Each row was made from one path, in order. Every step used is in the known rows, and no mark comes twice. Write each row's path.
In the rows, 128 means zero.
Known rows
vurik/maza: [120 151 125 141 114  78 128  86 101  85 137 163 151  83 154  92 123 119
 113 143 137 141 130 133  73 111 139 109 137 144]
guzi/danul/budu/legek/losib: [ 74 192 129 113 103 101 114 102 137  86 187 177 137 121 178 132  70  89
 113 168 156 164 142 135 109 110 126 118  37 123]
guzi/danul/maza: [117 148 121 141 108 114 131  92 110  84 185 171 142 111 169  89 120 103
 107 159 120 140 141 131  55 111 140  95 119 127]
vurik/maza/zonumi: [147 139 152 141 106  78 123  70  85  98 140 162 145  95 152 117 144 128
 139 134 158 142 143 115  74 110 122 102 156 159]
vuluv/rafe/guzi/danul/budu/legek: [ 96 193 134 131 113  84 102  86 115 116 165 194 141 154 216 107 115 118
 108 156 129 152 126 136 130 127  86  99  83 120]
maza/zonumi/guzi/danul/budu: [113 136 162 105  99  75 100  84  76 126 142 184 142 149 194 134 135 124
 140 173 129 163 170 132  86 116  64 109 123 132]
losib/legek: [ 99 166 130 137 108 107 134 110  68  98 107 141 137 106 148 113 118 121
 109 141 145 108 134 127  73 117 115 113 108 145]
gilazis/maza/danul/budu/legek: [129 157 149 125 122  96 105  90 134 101 171 162 126  84 179  97 107 133
 150 148 173 177 142 125 115 132 104 145  87 144]
maza/danul/budu/legek: [114 183 132 120 112  84  91  93 136 110 138 151 134  99 163 115  88 119
 141 152 176 166 155 125 112 124  94 135  74 147]
vuluv/rafe/guzi/danul/maza/gilazis: [125 168 118 177 127 107 126  62 114 109 162 183 146 141 214  57 145 139
 118 171 102 119 115 151  95 118 110  80 131 135]
zizo/todeka: [111 146 113 133 118  99 132 101  55 102 157 150 172  76 141  88 129 142
  80 169  92 167 120 145  51 127  90  99 148 122]
zizo/guzi: [106 140 116 117 137 101 131  88  59 115 120 184 150 114 152 102  96 103
 116 153 123 127 128 139  51 106  96 137 126 132]
vuluv/rafe: [129 154 121 141 118 103 126 108  56 112 133 180 161 105 175  86 144 123
  83 142 110 133 117 149  81 116  87  91 135 134]
zonumi/guzi/danul/budu/legek: [ 78 159 157 103 104  74 112  96 128 110 145 184 135 144 198 122 101 102
 114 174 130 161 147 131 110 116  81 131  99 130]
zonumi/maza/vurik: [171 175 109 130 138 120 107 125  83  92 144 166 109  65 142  88  86 107
 126 173 154 128 134 141  93 113 116 117 163 126]
maza/danul: [135 144 107 124 121  86 100  94  75  99 112 144 160  95 152  97 112 127
 130 172 143 154 153 143  72 120 101 115 119 131]
legek/budu: [119 158 133 141 134 105  85 102  73 117 131 179 128  83 154 125  84 114
  97 163 134 157 131 156  82 112 106  92 120 142]
losib/legek/budu/danul/guzi/rafe: [112 141 131 138 137 107 120 123  63 114  86 136 108 134 186 137  68 127
 126 168 193 114 135 135 127 147  98  99 138 135]
rafe/guzi/danul/budu/legek: [ 85 187 136 117 114  78  95  78 130 108 158 185 129 139 198 118  85 112
 125 167 132 155 141 126 105 111 106 124  73 120]
rafe/guzi/danul/budu: [ 96 179 115 120 119  81  87  76  93 110 159 188 138 134 200 100  93 122
 126 169 110 159 152 146  80 120 107 107  88 109]
danul/budu/legek/losib: [ 81 194 127 126 105 102 125 105 122  91 158 179 136  92 162 126  67  95
 116 157 170 153 144 145 108 102 120 145  51 141]
losib/legek/budu/danul/guzi: [ 99 131 114 124 118 118 116 137  93 111  75 156 126 129 174 140  72 126
 123 173 188 109 144 143 102 135  91 117 125 127]
budu/legek/losib: [ 93 164 126 127 111  99 139 104 101  83 138 170 150  93 153 125  86  95
 102 170 161 140 130 142  94  91 129 144  83 142]
losib/legek/budu: [ 97 173 142 152 120 118  97 112  79 116 111 153 117 103 146 140  87 114
 105 150 163 126 132 142  99 123 122  92 104 157]
danul/budu: [109 178 126 126 117  96 108 101  88 111 149 175 133  90 173  98  93 118
 114 142 124 151 147 142  71 112  99 119  92 133]
rafe/guzi/danul: [105 147 110 123 123  83 101  79  72  99 136 181 157 135 185  98 110 120
 115 186  99 144 136 143  68 108 113 102 120 106]
budu/danul: [127 139 101 117 118 110 129 111  86  81 127 153 146  98 176  99  91 129
 118 179 115 130 160 138  54 119 102 131 123 115]
guzi/danul: [107 150 126 120 120  98 108 101  84  99 153 169 157 114 171 102 114 111
 100 164  98 145 131 137  60 112 111  92 114 112]
rafe/guzi: [113 152 110 133 128  80 113  83  51 104 111 183 150 108 172  93 105 126
 119 170 113 132 140 151  65 102 105 125 130 124]
danul/maza/zonumi: [153 137 143 152 105 107 136  77  77 102 163 170 131  92 152 111 138 119
 134 146 158 132 159 121  55  96 114 110 144 161]
maza/vurik: [151 162  98 126 136 103 119 111  69 107 118 150 137  73 158  76  91 103
 125 178 132 118 122 142  91 100  97 121 131 129]
maza/danul/guzi: [120 111 101 113 119  73 111 108  68 112  79 164 173 111 161  89 112 127
 133 169 165 142 138 150  76 118  74 127 148 118]

Write each row's path
[139 138  97 137 110 121 147 101 114  71 161 153 133  95 178  88  99 120
 122 174 140 125 166 129  49 116 129 134 124 129]
budu/danul/maza
[ 76 177 145 101 128 103 113  82 137 119 169 189 128 144 178 127  73  88
 127 147 141 148 126 115  91 116  93 135  69 129]
zizo/guzi/danul/budu/legek
[119 193 124 121 110 113  97 110 146  72 173 170 119  96 145 138  63 107
 142 167 222 178 173 144 123 132 140 145  71 141]
zonumi/maza/danul/budu/legek/losib
[139  86 173 109 115  87 125  82  57 107 153 190 149 137 195 120 165 133
 137 176 121 159 142 130  74 118  82 111 172 127]
gilazis/maza/zonumi/guzi/danul
[110 146 189 115  87  55 113  68 147 106 154 181 131 148 191 144 136 112
 152 157 170 165 154 107 127 118  95 119 124 158]
vurik/maza/zonumi/guzi/danul/budu/legek
[ 98 184 113 120 106  90 105  96 132  87 149 152 145 100 159 127  70 104
 138 172 198 170 163 145 122 116 115 148  42 141]
maza/danul/budu/legek/losib
[110 159 121 137 120 130  99 121 103  98 114 139 113 110 167 144  72 126
 118 175 164 121 157 135  98 137 117 104  97 140]
losib/legek/budu/danul
[100 191 148 125 117  96 117  99 123 107 150 175 123  90 170 114  86 108
 114 137 145 151 137 126  97 107  96 138  81 149]
danul/budu/legek
[100 176 129 116 113 100  99  99 108 108 175 174 139 118 185 103  99 110
 112 153 110 164 142 135  74 121 105  98  84 114]
guzi/danul/budu
[ 68 188 117 118 108  86 109  83 127  88 168 190 140 140 193 126  64  97
 127 184 155 161 147 147 116 106 128 133  42 115]
rafe/guzi/danul/budu/legek/losib
[ 87 150 163 105  89  82 120  89 111 105 153 189 144 153 188 162 105  99
 141 185 174 166 165 132 121 105  85 135  81 142]
maza/zonumi/guzi/danul/budu/legek/losib
[127 169 113 134 109  70  92  79 134  93 149 147 142  91 162  90 112 127
 151 145 173 172 162 131 102 138 130 113  97 146]
vurik/maza/danul/budu
[104 183 111 133 114  89  95  85  81 118 163 197 149 151 215  89 125 125
 107 161 107 156 132 157 105 131  90  82  95 111]
vuluv/rafe/guzi/danul/budu
[100 184 118 130  99  76 114  82 168  72 160 147 141  95 158 118  84 102
 153 161 218 174 158 136 136 121 150 142  54 155]
vurik/maza/danul/budu/legek/losib
[132 144 111 127 132 119  89 111  95 103 132 162 127  93 175 129  65 124
 112 189 136 149 156 150  81 125 104 108 116 127]
legek/budu/danul
[120 173 129 181 125 150 119  95 157  99 136 126  93 104 178 110  76 142
 139 174 170 101 150 130 101 139 133 106 103 168]
losib/legek/budu/danul/maza/gilazis
[144 162  84 143 127  99 119  79 102  88 164 167 126 113 185  63  93  96
 143 203 141 118 134 141  95 102 129 110 126 116]
rafe/guzi/danul/maza/vurik
[155 135 127 126 146  83 108 111  51 105 111 158 129 112 155  99 105 136
 136 163 193 154 142 138 105 146 106 109 188 129]
zonumi/maza/danul/guzi/rafe
[117 131 132 132 142  74 137 107  24 118 100 172 147 107 175  90 110 120
 110 151 144 128 111 143  88 114  87 111 166 128]
danul/guzi/rafe
[141 147 126 124 123  97  99  90 100  96 170 166 134  81 182  80 116 141
 151 152 151 176 150 145  89 138 105 129  99 134]
gilazis/maza/danul/budu
[130 123 117 124 143  63 115  97  39 116  89 142 156 119 172  91 110 132
 137 165 174 147 131 143 105 128  86 111 160 128]
maza/danul/guzi/rafe
[134 126 121 127 156  98 107 115  56 119 106 164 121 115 196 120  64 125
 121 185 164 141 135 151 112 136  84 101 155 122]
legek/budu/danul/guzi/rafe
[118 135 166 116  91  58 109  68 113 110 156 181 139 147 192 125 144 121
 152 161 148 168 165 123 101 124  95 100 138 145]
vurik/maza/zonumi/guzi/danul/budu
[140 176 144 153 143 124 106 103 107 100 140 174 118  78 158  90 105 151
 119 151 119 132 127 138  68 123 115 111 161 147]
zonumi/maza/gilazis
[136 138 112 138 111  68 107  80 114  86 125 138 158  91 150  92 122 128
 140 159 163 157 146 131  88 127 134 108 129 145]
vurik/maza/danul
[162 141 113 129 146 114 130 105  70  95 151 162 125  53 170  61 114 116
 138 172 130 132 106 146  92 109 103 128 144 126]
gilazis/maza/vurik
[156 168  83 154 126 106 128  83  91 100 168 176 137 132 199  54 127 101
 128 193 139 114 118 152 120 114 112  87 134 118]
vuluv/rafe/guzi/danul/maza/vurik
[121 114 106 115 134 108 105 129  87 112  98 184 139 107 183 118  68 123
 117 185 160 139 145 157  82 124  77 117 145 114]
legek/budu/danul/guzi
[ 98 118 132 106 111  75 118 103  69 100 121 180 164 140 185 105 126 109
 104 189 100 146 141 148  72 112  88 111 143 113]
zonumi/guzi/danul
[168 125 125 138 102 123 139  85  99  83 162 156 130 103 174 112 121 133
 146 166 160 128 181 114  53 114 113 127 140 147]
budu/danul/maza/zonumi
[120 108  96 104 118  97 141 129  75  98  92 174 159 109 185  96  91 127
 121 176 137 118 146 141  60 119  78 143 149 103]
budu/danul/guzi
[127 164 131 173 131 114 140  77 122 101 149 160 131  78 167  66 117 135
 125 151 120 118 124 138  60 101 120 120 133 161]
danul/maza/gilazis
[111 164 120 166 129 104 120  54 129 101 160 173 133 123 194  67 112 138
 136 185 106 122 129 142  69 109 128 103 122 135]
rafe/guzi/danul/maza/gilazis
[120 165 139 164 133  86 125  73 129 100 123 152 144  79 166  76 121 141
 128 146 117 127 111 132  77 116 124 108 140 159]
vurik/maza/gilazis
[119 181 135 132 103  67 100  75 171  91 149 145 133  94 162 110 101 118
 155 144 194 170 152 116 124 130 127 132  86 160]
vurik/maza/danul/budu/legek
[136 122 123 137 134  46 126  82  73 101  99 138 156 117 169  84 122 130
 150 156 191 150 125 130 116 135 116 107 169 139]
vurik/maza/danul/guzi/rafe
[161 104 144 137 108 109 115  88  95 104 136 178 118 126 184 142 112 127
 144 202 177 147 192 138  90 119  91 123 161 156]
legek/budu/danul/maza/zonumi/guzi
